Each row comes from the steps of one walk. Every step used is in the known rows, and no mark comes twice. Write the walk behind each row, first mark first.
In the rows, zero is written as 128.
Known rows
tolu -> delidup -> lamek -> vifipo: [109 134 151 107  88 111 161 150 105  93 129 161 119 104 154 115 140 167
 145 144  65 122 120 108 173]
tolu -> delidup -> keneb -> vifipo -> lamek: [ 75 166 170 112 104 133 149 165  94 125 105 169  88 125 192 108 142 163
  99  87 105 114 134 137 112]
latev -> vifipo -> keneb: [ 84 153 157 130 125 119 142 165 143 144  91 144 137 145  95 125 104 136
  93  67 125 109 126 130  73]
latev -> vifipo: [115 141 120 126 111 131 160 133 173 147 119 155 164 138 116 134 114 120
  94 109 115 126 160 120 116]
lonob -> ravep -> mozi -> lamek -> delidup -> tolu: [ 69 139 159 134 115 146 185 128 104 126 160  86 109 132 166 125 151 201
  60 162 112  93 143  44  93]
vifipo -> latev: [144 121 146 134 116 140 115 151 117 123 127 157 134 146 130  80 125 134
 150 112 166  95 143 134 132]
vifipo -> lamek: [111 161 149 124 144 150 126 142 114 150 125 158 108 140 130 121 137 148
 101  85 161  93 111 131 106]
ravep -> mozi -> lamek: [131 116 117 127 140 159 146 142 131 143 144 111 108 132 156 100 140 151
 109 113 130  74 127  75 141]
lamek -> vifipo -> keneb -> delidup -> tolu: [ 91 155 166  99 137  96 197 168  96 114  85 125 122 103 129 135 142 188
 114  92 100 123 108 101  44]
lonob -> ravep -> mozi -> lamek -> vifipo -> latev: [112 118 159 102 115 163 171 165 132 108 166 136 145 165 174  57  88 182
 122  99 128  46 125 115 165]
mozi -> lamek -> vifipo -> keneb: [ 87 157 193 121 148 123 162 183  99 136  92 116 112 155 125 124  92 174
 120  55 104  67  82  99 103]
tolu -> delidup: [103 138 147 117  90 133 122 138 111 109 125 131 100 106 133 125 174 124
 144 154  80 146 136 136 134]
tolu -> delidup -> lamek -> vifipo -> latev: [127 132 167 110  79 121 140 174  98  88 126 187 131 122 151  69 135 170
 165 125 109  90 136 117 171]
tolu -> delidup -> keneb -> vifipo: [ 85 134 151 114  80 105 156 150 105 100 105 144 107 108 197 111 133 143
 127 135  62 155 146 137 135]
vifipo -> keneb -> delidup -> lamek: [132 169 157 134 126 102 156 184  91 119 100 138  65 102 129  95 159 178
 114 108 155  98  87  86  68]
ravep -> mozi -> lamek -> vifipo -> keneb: [101 127 158 108 140 128 163 185 107 124 109 124 120 141 140 105  90 177
 118  53 101  61  88 102 119]
keneb -> vifipo -> lamek: [ 93 166 146 107 137 142 145 161 127 144 119 167 137 150 172 121 120 170
  84  76 135  90 138 141 117]
tolu -> delidup -> lamek -> vifipo -> keneb: [ 82 149 192 114 101  96 144 183  77  93 100 153 100 114 132 106 125 175
 138  96  80  99  89 116 128]
ravep -> lonob -> tolu -> delidup -> lamek: [102  96 141 143  88 141 153 175  71  83 154 161  99 137 135  94 161 163
 118 196  97 128 144 113 146]
mozi -> ravep -> lonob -> tolu -> delidup -> keneb: [ 90  90 152 141  93 130 173 146  69  70 140 127  74 133 149  76 112 142
 135 182 106 182 136 124 119]
keneb -> delidup -> lamek: [157 159 122 130 121 117 168 155 115 115 118 141  84 101 144 105 164 166
 117 141 147 117 114  81 101]
mozi -> ravep -> lonob -> tolu -> delidup -> lamek: [ 88 101 151 145 106 134 159 150  79  71 167 145  83 134 138  76 144 172
 122 204 124 144 142  92 150]
ravep -> lonob -> tolu -> delidup -> lamek -> vifipo -> keneb: [ 81 103 172 120  99 117 175 224  57  81 118 168 115 146 123  93 103 187
 127 128  73 105 106 133 120]
vifipo -> keneb -> delidup: [128 168 145 116 129 116 161 186 103 123  89 115  86 114 115 111 146 157
 127  90 134 118  95 129  44]
keneb -> vifipo -> lamek -> delidup: [103 181 137 121 101 135 162 174 114 141 108 151 125 156 168 130 129 193
  85 108 116 102 154 126  97]
mozi -> ravep -> lonob: [121 103  87 146 167 124 160 117 126  74 153 124 113 146 140  57 103 140
 145 153 158 138 151 110 142]
keneb -> vifipo -> latev: [120 124 143 116 112 131 129 168 133 117 122 168 163 153 171  82 110 154
 132 105 137  91 170 148 143]
tolu -> delidup -> keneb: [103 133 156 135  81 119 139 133  87 102 110 135  70  99 154 110 150 119
 143 142  89 161 120 122 124]
delidup -> lamek -> vifipo: [133 127 141 113 118 102 166 142 120 107 125 159 143 121 149 119  99 166
 132 123 103 109 112  99 166]

Which walk is each row?
[108 143 157 136  93 122 121 138  95 105 134 152  84  98 144 109 183 148
 131 162 111 120 123  92 150] | tolu -> delidup -> lamek
[101  84 146 136  78 139 168 173  63  82 127 147  84 131 143  95 131 133
 134 175  79 169 140 143 120] | ravep -> lonob -> tolu -> delidup -> keneb
[ 90 156 155 120 128 130 154 157 110 141 106 172 110 141 189 110 108 163
  87  71 137 100 126 130 108] | delidup -> keneb -> vifipo -> lamek
[109  77 119 138 139 148 173 145 106  85 164 123 130 169 123  91  79 155
 118 171 142 153 146 133 124] | mozi -> ravep -> lonob -> tolu
[104 137 133 129  84  97 179 160 107 114  92 136 120 131 195 121 102 168
 110 132  89 150 156 116 113] | lamek -> delidup -> keneb -> vifipo
[100 156 152 141 104 110 187 167 106 137  89 122  95 146 201 119 108 183
  98 123  92 112 144  68 108] | mozi -> lamek -> delidup -> keneb -> vifipo
[155 152 120 100 113 100 201 170 122 104 113 155 119 107 155 112 122 183
 136 126 101 116 109  95 131] | keneb -> delidup -> lamek -> vifipo
[117 148 139 116 135 119 179 130 110 128 114 119 118  95 141 138 181 164
 107 139 121 144 138  86  60] | keneb -> delidup -> tolu
[133 127 126 151  97 133 175 150  88 130 113 112  69 124 173 100 120 166
 112 131 122 105 125  55 108] | ravep -> mozi -> lamek -> delidup -> keneb
[100 138 179 122 129  95 150 179  93 111 100 154 119 129 127 113  89 176
 127  78 116  86  85 109 121] | delidup -> lamek -> vifipo -> keneb
[117 180 136 114 114 118 186 187 142 137  77 134 111 123 106 115 135 148
 101  80 123 122 121 123  33] | latev -> vifipo -> keneb -> delidup
[119 182 142 136 108 144 146 157 100 145 109 146 102 148 131 128 139 176
 100 114 142 105 132 112  88] | vifipo -> lamek -> delidup
[ 98 127 166 122  74 121 138 171  99  96 111 173 114 127 192  67 131 148
 148 115 111 118 161 141 136] | tolu -> delidup -> keneb -> vifipo -> latev
[118 166 155 147  97 125 161 155  78 133  98 147  69 133 152 114 119 163
 104 106 146 120 116  97  81] | vifipo -> lamek -> delidup -> keneb
[ 91 113 171 115  68 157 136 160  94 117 136 128 115 133 114 147 152 139
 122 176  67 163 133 154 121] | lonob -> tolu -> delidup
[100 173 142 122 130 155 154 145 156 165 115 179 137 153 119 129 124 140
  71  69 152  90 142 121  92] | latev -> vifipo -> lamek
[122  68 107 135 124 156 170 177 101 102 153 146 147 170 115 111 102 143
 112 166 115 139 152 154 124] | ravep -> lonob -> tolu
[108 186 131 137  94 151 169 161 139 161 100 167 130 156 120 136 129 171
  74  98 131 104 156 107  76] | latev -> vifipo -> lamek -> delidup
[ 98  86 127 122  83 158 157 183  84  88 145 143 119 146 119 109 149 141
 130 189  65 159 158 160 129] | ravep -> lonob -> tolu -> delidup
[166 142 144 109 106 116 178 184 112 100 117 183 132 124 154  66 118 186
 159 105 140  81 127 106 133] | keneb -> delidup -> lamek -> vifipo -> latev
[136 154 134  92 129 129 205 205 109 121  93 118  96 120 144  97 122 191
 124  67  98  75  89 100  76] | ravep -> mozi -> lamek -> vifipo -> keneb -> delidup
[ 81 163 161 121 129 116 191 161 124 143  84 138 124 107 113 139 160 170
  80  90 119 126 134  85  19] | latev -> vifipo -> keneb -> delidup -> tolu
[120 178 148 134 119 108 180 183 126 133  92 154  93 114 121 103 146 171
  89  98 147 101 110  80  56] | latev -> vifipo -> keneb -> delidup -> lamek
[106 172 147 145  88 129 182 156 111 147  85 169  97 139 140 118 113 157
  78  97 136 122 139  92  71] | latev -> vifipo -> lamek -> delidup -> keneb
[116 152 167 146  93 127 166 187  96 127  94 152 107 165 194  75 110 183
 124 104 133  76 161  77 113] | mozi -> lamek -> delidup -> keneb -> vifipo -> latev
[101 160 161  85 124 137 216 200 117 111 124  97  92 129 155  87 109 200
  95  86  99  73  77 116  71] | lonob -> ravep -> mozi -> lamek -> vifipo -> keneb -> delidup
[ 86 166 163 141 123 137 156 136  84 143 112 141 114 127 135 147 164 189
  82 125 138 114 143  76  65] | vifipo -> lamek -> delidup -> tolu
[ 71 127 211 113  84 116 158 203  65 103 110 151 114 132 116 126 102 186
 120 113  73 112  90 130 116] | lonob -> tolu -> delidup -> lamek -> vifipo -> keneb
